In the rows, 128 means zero.
Known rows, with every step that occurs:
fike, vapu: [114 157  94 127 122 152 187 127 130 119 117 158 132 126 128 127 148 146
 133  64 136 161 117 170 128]
kebez, vodab, zevi, gabom, tufut, fifet, fike: [124 140  54 139  95 159 166 133 146 126 121 151  90 139 106 188 156 123
 111  60  80 167 167 137 125]
tufut, fifet, fike, gabom: [ 98 140  53 111  93 172 193 143 145 139 126 157 115 102 134 141 127 115
 132  83 132 169 138 186 136]
vodab, zevi, gabom, tufut: [ 94 147  77 136 118 146 151 134 159 118 128 136  88 138 113 155 125 137
 139  50 120 152 127 150 125]
kebez, vodab, zevi, gabom, tufut, vapu: [122 148  71 166 102 177 146 155 158 100 105 138  94 157  98 186 161 132
 141  27 105 160 153 129 124]
tufut, vapu, fike, gabom: [ 88 148  67 115 101 185 170 157 157 121  87 143 135 104 129 155 114 113
 152  43 142 153 141 180 145]
vapu, fike, vodab: [ 93 128  95 107 111 149 170 144 144 140  97 137 123 114 132 142 119 144
 124  76 121 159 117 147 114]
gabom, tufut, fifet: [ 91 117  85 125 103 128 178 127 144 120 139 170 115 156 118 132 113 129
 129  90 125 181 118 176 108]
fike, fifet, tufut, vapu: [ 95 108  80 182  85 145 164 167 151 135 124 132 133 135 118 119 152 130
 184  59 178 150 125 186 138]
tufut, fifet, fike: [102 116  70 119  88 153 195 125 137 154 127 155 134 130 128 128 144 133
 139 104 120 178 122 194 139]
fike, gabom, tufut: [ 82 159  86 119 137 168 170 147 174 115 139 138  94 122 134 127  93 120
 128  55 150 156 113 166 114]
vodab, kebez: [121 124  91 131 107 135 151 133 153 145 121 153 107 125 123  95 125 163
 156  98 115 162 126 169 119]
tufut, fifet, fike, vodab: [106 105  82 125  86 161 201 142 142 149 119 153 118 128 128 148 154 135
 119 107 127 170 131 159 120]
vapu, fike: [ 89 140  84  98 113 141 165 125 142 145 102 141 138 114 131 120 109 140
 145  74 113 168 104 181 134]
fike, vodab: [103 127  97 126 110 158 175 152 145 132 120 140 109 134 126 127 139 153
 133  82 137 168 100 143 105]
fifet, fike: [ 93 133  85 118 113 171 188 129 162 167 123 123 131 124 135 104 139 145
 146  93 132 162  99 191 145]
vapu, fike, fifet: [ 71 129  72 134 100 129 161 133 130 128 119 146 122 104 135 115 129 139
 154  56 129 161 102 190 119]
gabom, tufut: [ 84 135 102 127 132 147 170 131 166 131 138 137 112 151 126 110 110 140
 133  77 139 166  96 173 116]
zevi, gabom, tufut, fifet, fike, vodab: [ 87  91  78 117  98 156 201 149 161 132 133 160  90 130 122 186 141 120
  94  98 141 145 142 131 117]
kebez, vodab, zevi, gabom: [138 163  51 136  99 156 139 148 127 113 109 141  94 125 105 160 159 153
 143  37  78 180 126 127 117]
fifet, tufut: [114 134  89 120 113 136 160 148 157 158 121 124 140 128 123 106 115 141
 161  84 146 164 107 167 136]
vapu, kobut: [117 143  98 116  98 177 167 123 133 135 131 149 134 135 144  96 136 151
 163  62 137 155  86 172 129]
fifet, fike, gabom, tufut, vapu: [ 76 140  88 140 123 212 191 155 197 137 117 119 109 129 134 143 125 104
 133  57 170 136 143 187 148]
zevi, gabom, tufut, fifet, fike, vodab, kebez: [106  79  85 129  93 142 181 146 170 139 130 172  73 123 119 172 136 129
  96 114 127 129 179 123 112]
zevi, vodab: [115 134  83 121 105 160 158 139 156 120 148 134 118 122 135 133 142 165
 179  77 135 171  93 150 120]

Rows:
[ 89 143  68 119 110 147 177 142 152 107 143 173  98 130 126 151  95 107
 120  67 138 172 133 164 108] : fike, gabom, tufut, fifet
[128 100 106 146  94 147 147 169 173 160  71 136 132 118 118 151 125 131
 142  91 146 123 192 136 136] : fifet, tufut, vapu, fike, vodab, kebez
[133 143  89 123  85 184 212 103 119 130 123 178 152 125 148 138 172 124
 126  72 136 141 149 180 151] : tufut, fifet, fike, vapu, kobut
[ 74 114  70 157  84 152 167 145 139 122 103 147 133 122 126 135 146 129
 168  49 146 153 120 197 134] : tufut, vapu, fike, fifet
[ 69 124  64 173  91 150 149 144 154 100 106 142  97 128 116 185 144 116
 154  17 136 132 158 170 135] : vodab, zevi, gabom, tufut, vapu, fike, fifet
[ 95 114  97 128  95 172 180 155 153 131  80 139 135 129 123 164 141 134
 137  69 140 154 136 152 129] : tufut, vapu, fike, vodab
[116 135  77 125  99 155 213 116 126 135 118 171 140 124 128 147 164 126
 116  91 125 163 150 184 144] : tufut, fifet, fike, vapu
[136 122  89 132 102 147 139 135 167 126 142 145 102 113 132 119 139 176
 181  96 122 156 127 142 116] : zevi, vodab, kebez
[ 95 148 101 138 108 243 190 141 189 134 125 129 120 134 152 131 131 100
 143  40 178 110 143 181 156] : fifet, fike, gabom, tufut, vapu, kobut
[130 126 102 143  83 187 167 148 155 148 113 132 161 150 134 113 144 132
 182  57 173 132 124 172 156] : fifet, tufut, vapu, kobut
[116 119  92 147  98 158 165 162 161 153 104 125 151 143 115 126 136 133
 174  75 163 157 127 176 151] : fifet, tufut, vapu
[ 96 124  62 135  94 151 176 124 154 136 126 149  98 134 116 176 141 118
 125  75 111 153 159 166 139] : vodab, zevi, gabom, tufut, fifet, fike
[108 125  73 140  85 171 159 159 144 117  70 137 113 118 109 210 158 132
 142  40 119 141 168 129 137] : tufut, vapu, fike, vodab, zevi, gabom
[ 86 121 104 150 112 169 179 144 173 123 122 136 122 166 120 129 129 132
 147  68 153 160 117 180 131] : gabom, tufut, vapu
[ 77 144  66 100 113 142 173 134 152 112 120 168 112 112 134 165  77  99
 113  60 124 162 151 167 118] : vapu, fike, gabom, tufut, fifet
[ 84 124  76 136 104 118 153 146 145 152 116 129 135 102 135 115 114 128
 161  62 146 146 121 180 133] : vapu, fike, fifet, tufut
[112 151  70 146 103 171 140 148 159 107  81 134 109 140 102 201 143 121
 131  21  88 151 171 131 135] : kebez, vodab, zevi, gabom, tufut, vapu, fike
[ 86 138  88 121 119 148 152 143 161 120 100 132  86 117 120 193 116 130
 107  46 114 136 152 117 114] : vapu, fike, vodab, zevi, gabom, tufut
[111 144  71 144 107 154 193 116 143 114 118 163 104 127 118 197 161 110
 102  61 117 138 188 158 146] : vodab, zevi, gabom, tufut, fifet, fike, vapu
[ 89 105  67 111  96 124 180 137 140 110 144 182 102 138 113 166 116 124
 126  83 129 169 119 153 117] : zevi, gabom, tufut, fifet
[106 118  74 144  91 137 166 145 139 102 126 166  75 143 108 201 139 127
 113  66 116 161 161 118 102] : fike, vodab, zevi, gabom, tufut, fifet
[ 99 134  93 132 118 155 211 113 147 128 130 167 128 139 130 152 145 112
 100  85 135 152 157 180 136] : gabom, tufut, fifet, fike, vapu
[103 126  97 156 104 163 180 130 162 142 121 137  97 151 124 164 148 121
 108  87 117 158 169 154 116] : gabom, tufut, fifet, fike, vodab, zevi
[110 134  75 134  99 180 173 149 157 146 106 120  91 111 122 170 168 144
 128  67 121 140 143 135 135] : fifet, fike, vodab, zevi, gabom
[ 99 151 100 142 104 217 175 147 171 104 128 148 115 144 143 135 118 108
 151  28 176 126 131 166 132] : fike, gabom, tufut, vapu, kobut
[ 91 156  69 110 119 192 186 148 166 152 121 125 111  95 139 118 123 127
 138  69 142 153 116 183 141] : fifet, fike, gabom
[ 83 143  87 143 118 189 176 159 180 108 124 139 105 140 125 144 114 112
 141  46 166 152 132 174 130] : fike, gabom, tufut, vapu
[ 93 132  92 141 121 178 174 147 178 140 118 115  76 127 121 174 147 131
 110  67 131 130 148 131 129] : fifet, fike, vodab, zevi, gabom, tufut
[ 56 113  88 165 104 150 168 140 161 114 116 142 120 139 128 139 129 117
 149  45 154 144 127 192 126] : gabom, tufut, vapu, fike, fifet
[103 125 117 147  98 198 176 130 166 122 128 144 132 169 136 119 136 129
 158  50 163 137 114 174 134] : gabom, tufut, vapu, kobut
[ 75 124 101 128 115 164 172 135 173 131  98 136 140 147 125 146 114 122
 139  62 138 147 133 184 141] : gabom, tufut, vapu, fike
[ 83 102  66 108  98 149 196 132 159 135 140 162 106 127 122 163 130 119
 117  96 132 154 133 168 136] : zevi, gabom, tufut, fifet, fike
[ 96 121  71 122  93 132 160 139 140 109 103 164  91 124 115 218 120 117
 103  60 101 152 175 120 109] : vapu, fike, vodab, zevi, gabom, tufut, fifet
